Known rows, with every step that occurs
d, r, c: -6; 0; -1; 0; -4; 5; -7; 8; 3; 3; 0; -4; 0; 5; 11; -26; 12; 8; -8; 10; -10; -1; -5; -4; -10; -5; -20; -7; 6; 16; -5; -5; 3; -10; 6; -9; -9; -4; 2; -11; -6; 0; -3; -10; 2; -1; 8; -11; -8
d, q: -13; 1; -5; 4; 5; 2; 1; 4; 2; 2; 2; 0; -11; 7; 11; 10; -1; 2; 6; 9; -2; 7; 9; 4; -8; -15; 11; 1; -3; -8; -5; 5; -2; 3; 3; -2; 2; 0; 3; -9; -4; 5; 14; 2; 4; 1; 2; -1; 4
p, r, c: -3; 2; 0; 1; -7; -7; -17; 7; -5; -18; 2; 6; -10; -1; -2; -9; 8; -14; -1; 17; -4; 11; -19; -4; -11; 1; -6; -5; -1; 22; 3; 9; 12; -4; 3; -6; -12; 8; 2; 0; 2; -4; 5; -4; 2; 0; 3; -1; -6
p, r: -2; 0; 1; -4; -8; -11; -3; 1; -4; -7; 11; -1; -4; -4; -8; 3; 11; -9; 3; 7; 5; 8; -8; 5; -5; 7; 3; 0; 0; 3; 7; 6; 10; 1; -10; -1; -10; 7; 7; 8; 4; -3; -5; 6; 3; -4; 2; 9; 1
q, d, p, r, c: 0; 2; 1; 6; -18; -6; -20; 2; -8; -6; 6; -17; -6; -2; 2; -10; 22; -9; -2; 17; -10; 9; -19; -5; -9; -8; -15; 6; 5; 15; 0; 0; 12; -4; 6; 4; -8; 15; -8; -4; 2; -6; 12; -6; 5; -2; 22; 13; -14
d, r, p: -2; -11; -3; -7; -3; -3; 7; 14; -4; 7; 2; -23; 3; 2; 14; -14; 1; 19; 2; 6; -4; 1; 2; 2; 3; 2; 0; 5; 5; 15; 2; -7; -1; -4; -8; -3; 7; -8; -2; 1; -2; -5; 0; -2; -3; -2; -1; -4; 12
p, t, q, d, c: -8; 8; 4; 22; 2; 14; 1; -16; -5; -3; 9; -30; -4; -20; 12; 0; 9; 10; -7; 14; -2; -12; -6; 5; 24; 12; -11; 10; 14; -9; -18; -13; -2; -3; -19; 19; 6; 14; 17; -1; 0; 2; 6; 4; 0; -14; -7; -6; -23
r, c: 1; 1; 6; 5; -1; 2; -11; 9; 3; -10; -5; 6; -4; 2; 5; -13; -2; -5; -4; 7; -9; 1; -10; -10; -8; -7; -8; -5; 0; 20; -4; 1; 0; -4; 13; -4; -5; -1; -6; -2; -3; 1; 7; -7; -2; 3; 5; -5; -4
q, t, d, r: -6; 3; 6; -2; 8; 9; -5; -5; -2; 7; 4; -3; 5; 8; 3; -22; 4; -2; -15; 1; -10; -3; -4; 5; 8; 21; -14; -1; -9; -26; -14; -3; 1; -5; -10; 6; 6; -3; 12; -2; -10; -14; -6; 4; 13; -15; 3; -8; -4
r, p: 3; -7; 1; -1; -2; -7; 5; 12; -4; -1; -6; -13; -5; 2; 6; -1; -11; 6; 5; 1; -1; 2; -2; -4; 3; 1; 11; 5; -3; 16; 3; 1; -1; -1; 2; 4; 10; -2; -5; 9; 2; -5; 14; 0; -6; 5; -4; -1; 15
t, q: 1; -2; 8; -2; -1; 12; -2; -8; -2; -6; 0; -12; -10; -7; -6; -3; -15; 5; -3; 0; 2; 0; -9; 3; 5; 11; 3; -1; 10; -5; -7; 2; -2; -13; 3; 2; -2; 11; 9; 6; 3; -1; -5; -2; -5; -10; -11; -10; 1
t, p, q: 9; -7; -13; 7; 12; 7; -1; 5; -5; -9; -12; 0; -14; -9; -4; 20; -1; -6; -1; -4; -1; -2; -2; -18; 17; 2; -9; 0; 1; -7; 3; 3; 7; 5; -4; 7; 7; 2; 19; 11; -25; -6; -13; -8; 7; 8; 0; -4; 3
r, p, q: 4; -15; -11; 14; 10; -2; 3; 20; 5; -2; -16; -12; -17; -10; 7; 10; -20; 6; 7; 3; 1; 6; 4; -3; 18; 6; 6; -1; -1; 18; 2; 0; -2; 2; 3; 6; 17; -1; 5; 6; -10; -11; 8; -6; -5; 18; -10; -12; 16
t, p: 11; -2; -1; -11; -1; 3; 4; 1; -9; -12; 1; -1; 2; 5; -5; 7; 7; -8; -6; -6; -3; -3; -5; -18; 5; -9; -4; 4; 0; -9; 8; 4; 6; 2; -2; 7; -2; 3; 4; 12; -12; 1; -10; -2; 3; -1; 4; 6; 3
q, d, p: 1; -1; 1; 4; -7; 0; -5; -4; -5; 11; 1; -20; 3; -2; 5; 1; 12; 3; -3; 0; -6; 0; 2; -2; 2; -8; -13; 12; 8; -9; -3; -6; 2; 1; 4; 10; 7; 6; -10; -5; -3; -2; 11; -3; 2; -5; 20; 13; -6
r, p, q, t, d: 5; -6; -1; 19; 16; 6; -6; 16; -2; -6; -18; -10; -21; -4; 2; -1; -28; -8; -7; 5; -7; 0; -7; -7; 31; 25; 2; -3; -15; -9; -11; 2; -5; -3; -2; 22; 28; -2; 13; 9; -18; -27; 15; -1; 1; 4; -13; -17; 14
p, q, t, d: -1; -2; 0; 18; 16; 10; -13; 1; 0; -2; -13; 4; -18; -6; -5; -3; -17; -14; -12; 3; -6; -1; -4; -2; 21; 24; -7; -8; -13; -24; -14; 0; -3; 1; -2; 17; 18; 2; 20; 1; -20; -16; 0; 0; 8; 0; -9; -16; 1
p, t: -7; -2; 3; 6; 10; 0; 0; -1; 0; 4; -6; 8; -5; 0; 9; 5; 15; 0; 2; 5; -7; -5; -4; 3; 3; 3; -4; -8; -1; 1; -5; -1; -9; 2; -9; 7; 4; -4; 3; -2; -8; 2; 5; -2; 3; -3; -4; -9; -6
q, t, p, r, c: 14; 9; 6; -15; -7; 1; -18; 4; -10; -30; 3; 7; -5; 1; -16; -9; 11; -28; -16; 8; -19; -2; -32; -24; -3; 1; -13; -4; -13; 2; 9; 11; 17; 3; -5; 3; -12; 17; 9; 10; -8; -14; -6; -9; 7; -9; 2; -5; 2
q, d, r: -4; -2; -12; 4; -7; 6; 6; 8; 5; 11; 14; -23; 4; 4; 16; -19; 13; 11; -3; 9; -1; 2; 8; 3; 8; 6; -19; 14; 11; -6; -8; -9; 0; -4; -12; 2; 3; -4; 2; -7; -2; 2; 0; 1; 7; -6; 7; 11; -12

Rows
4; -5; -1; 2; -11; 16; 9; 12; -3; 0; 9; -51; -8; -6; 12; -23; -12; 22; -3; 11; -1; 3; -3; -1; 21; 14; -3; 19; 20; 4; -8; -9; -4; -18; -6; 10; 12; 5; 2; 5; 4; 0; 7; -4; -4; -16; -6; 1; 1
t, q, d, r, p
7; -9; -13; -1; 10; 12; 1; 17; 4; 7; -11; -17; -13; -9; 6; -9; -12; 8; -6; 5; -8; -8; 0; 0; 18; 20; -6; -5; -7; 7; -5; -3; -1; 3; -5; 2; 17; -1; 13; -6; -14; -25; 2; -14; 3; 9; -11; -28; 22
d, r, p, q, t
5; -9; -6; 5; 10; 2; -12; -6; -2; 14; -17; -4; -8; -14; 3; 16; 3; 4; 5; -6; -4; -4; -1; 3; 8; 2; -11; -6; 1; -1; -2; -4; 2; 2; 11; 6; 6; 3; 7; -7; -17; -14; -1; -13; 2; 11; 12; -9; 2
d, p, q
5; -3; -15; 28; -2; 0; 2; 14; -1; -4; -1; -38; -11; -26; 20; 4; -11; 11; 4; 12; 2; -5; 7; -5; 32; 10; -4; 15; 6; 11; -4; -12; 5; 6; -11; 18; 21; 1; 6; 3; -3; -14; 15; 2; 0; 19; 0; -5; -1
r, p, q, d, c
-5; 6; 10; 4; 6; 10; -14; 4; -1; -3; 1; 4; -2; 12; 6; -39; 2; -3; -24; 13; -22; -1; -16; -8; 1; 12; -22; -8; -7; -10; -17; -2; -4; -11; -2; 4; 2; -2; 10; -10; -11; -12; 1; -3; 8; -15; 6; -16; -11
q, t, d, r, c
-16; 1; 13; 20; 11; -9; 4; 1; -17; 1; -3; -16; 0; -6; 17; 3; 8; 12; -2; 12; -4; -4; -7; 1; 18; 10; 4; 0; -6; 0; -11; -9; -2; 2; -19; 22; 20; -7; 6; 10; -7; -8; 16; 14; -2; -3; 4; -7; -7
r, p, t, d, c
-1; -4; -22; 25; 0; 12; -11; 22; 11; 1; -4; -15; -15; -6; 23; -20; 3; 7; -6; 17; -4; 4; 4; -11; 14; 5; -25; 3; 11; 15; -14; -12; 0; -7; -2; 3; 3; 0; 8; -15; -14; -3; 1; -15; 8; 9; 1; -8; -19
p, q, d, r, c
-17; 7; 11; 22; 15; -4; -5; -14; -11; 7; 4; -4; 4; -7; 13; 2; 19; 7; -7; 8; -5; -8; -4; 3; 15; 12; -9; -4; -7; -15; -14; -7; -1; 3; -18; 18; 8; -5; 12; 3; -11; -3; 3; 16; 5; -9; 9; -5; -23
p, t, d, c
-8; -1; 15; 4; -2; -12; -26; -8; -19; -1; 1; -2; -5; 3; -6; -8; 16; -11; -8; 12; -10; 14; -23; -5; -12; 2; -10; -8; -5; 4; -5; 3; 12; -12; 12; 7; -6; 5; -1; 3; -5; -13; 7; 3; 5; -10; 24; 9; -15
t, d, p, r, c
-11; 10; 13; 14; 3; -7; -7; -9; -14; 1; 9; -11; 7; -6; 7; -2; 5; 4; -10; 6; 0; -1; 0; -2; 10; 8; -7; 3; -5; -16; -11; -9; 7; -2; -10; 14; 6; -1; 9; 2; -1; -6; -3; 16; 4; -7; 14; 5; -15
t, d, c
1; -7; -8; 6; -11; 2; 14; 21; -2; 7; 7; -37; 1; 5; 19; -20; 1; 20; 1; 12; -2; 3; 5; -4; 14; 4; -6; 20; 10; 9; -1; -8; -4; -3; -10; 10; 14; -4; -6; 1; 1; -3; 12; -2; -1; -1; 3; 7; 3
q, d, r, p
-6; 7; -5; -3; 7; 12; -6; 0; 5; -2; 2; 6; -8; 5; 2; 2; -8; -7; -2; 3; -12; -3; 5; 4; -6; -5; 10; -3; -14; -21; -10; 5; 0; 7; -2; -1; 6; 4; 3; -15; -4; -7; 15; -4; 5; -5; -3; -11; 14
d, q, t
9; -5; -3; 1; 14; 12; -16; -8; 0; 12; -18; 1; -8; -14; -7; 9; -5; -6; -5; -9; -11; -10; -5; 1; 10; 10; -16; -10; -10; -9; -4; -2; 3; 8; 6; 2; 10; 8; 6; -12; -17; -25; -3; -17; 5; 9; 5; -24; 10
d, p, q, t
-1; 5; 11; 3; 7; 6; -8; -6; -5; -5; -3; 5; 0; 7; -8; -12; -12; -14; -15; 1; -11; -1; -9; -1; 11; 15; -4; -2; -14; -25; -13; 4; 0; -2; -4; 13; 13; 2; 9; 3; -4; -12; 4; 7; 6; -15; -2; -5; 0
q, t, d
-4; -12; 11; 2; 12; 8; 8; 1; -5; -5; -8; -19; -19; -5; 7; 1; -13; 11; 4; 10; -4; -1; -16; 3; 16; 11; 10; -2; 8; 9; -7; 0; -10; -12; -5; 13; 15; 4; 4; 14; -4; -1; 18; -5; -11; -10; -18; -20; 7
r, p, t, q
1; -2; -19; 28; 5; 8; -2; 13; 8; 0; -4; -12; -17; -11; 10; 4; -8; -2; 4; 7; 5; 6; 8; -6; 25; 6; -10; 12; 5; -2; -8; -5; -2; 2; -2; 11; 13; 1; 9; -5; -10; -3; 5; -3; 7; 9; -7; 4; -10
p, q, d
-9; -15; 7; -2; 9; 11; 10; 3; -2; 5; -2; -28; -13; -3; 14; -10; 2; 23; 1; 11; -5; -4; -11; 4; 13; 15; -2; -5; 15; 11; -8; -6; -8; -12; -12; 6; 10; 1; 11; 8; -10; -2; 7; -8; -6; -13; -15; -20; 4
d, r, p, t, q
-3; 1; -3; 2; -10; 20; 3; -1; 0; 4; 19; -35; -3; -6; 7; -21; -5; 16; -9; 8; 2; 1; -3; 5; 16; 13; -14; 14; 22; -7; -13; -9; -2; -15; -7; 6; 2; 9; 12; -3; 0; 3; -5; -4; 4; -19; -4; 0; -13
t, q, d, r
12; -4; -19; 15; 0; 9; 2; 11; 1; -8; -2; -15; -15; -7; 5; 15; -2; -8; -3; 4; -1; 1; 3; -23; 28; 0; -14; 18; 6; -11; 3; -5; 5; 5; -7; 17; 12; 5; 14; 9; -22; -4; -3; -6; 10; 6; 0; 9; -5
t, p, q, d
5; -6; -22; 13; 1; 11; 4; 12; -2; 1; 3; -23; -8; -6; 13; 1; 11; 5; -6; 6; -3; -3; 7; -17; 25; 3; -24; 16; 13; -11; 1; -7; 8; 3; -13; 11; 8; -1; 18; 2; -27; -5; -15; -8; 14; 1; 5; 5; -10
t, p, q, d, r
-3; 10; 2; 24; 17; 8; -14; -9; -5; 1; -6; -5; -5; -18; 2; 1; -12; -7; -14; 1; -7; -9; -2; 0; 26; 26; -10; -5; -15; -25; -16; -6; 5; 6; -11; 17; 14; 4; 25; -1; -13; -23; -4; 6; 9; 3; 0; -18; -9
p, q, t, d, c
-1; 12; -4; 16; -10; 2; 0; -3; -4; -1; 14; -26; 8; -14; 13; -6; 8; 4; -3; 10; -1; -7; 4; -3; 15; 1; -10; 14; 5; -5; -5; -13; 5; 7; -15; 12; 3; 2; 0; -4; 8; 0; 3; 6; 2; 0; 9; 8; -16
q, d, c
-6; -9; 18; -3; 13; 10; -8; -21; -9; 13; -9; -8; -8; -8; -3; 10; 9; 8; -1; -3; -7; -6; -16; 10; 2; 5; -9; -10; 11; -8; -7; -5; -5; -9; 3; 9; 4; 11; 8; -5; -11; -3; 6; -13; 0; -15; 1; -18; -7
d, p, t, q
1; -1; 8; -8; -9; -12; -23; -1; -12; -6; -3; -1; -5; -3; -3; -4; 21; -8; -3; 7; -13; 6; -21; -3; -19; -6; -9; -10; 1; 20; 5; 5; 16; -6; 11; -6; -10; 10; -5; -4; 1; -14; 4; -10; -1; 1; 19; 2; -4
d, p, r, c
1; 6; -2; -11; 6; 14; -1; -4; -7; -10; 0; 2; -8; 11; -4; 10; -2; -15; -9; 1; -18; -9; -4; -16; -4; -12; 3; 3; -13; -29; 4; 7; 4; 7; -2; 7; 5; 8; 8; -1; -18; -6; 6; -6; 10; -9; 1; -5; 15
d, q, t, p
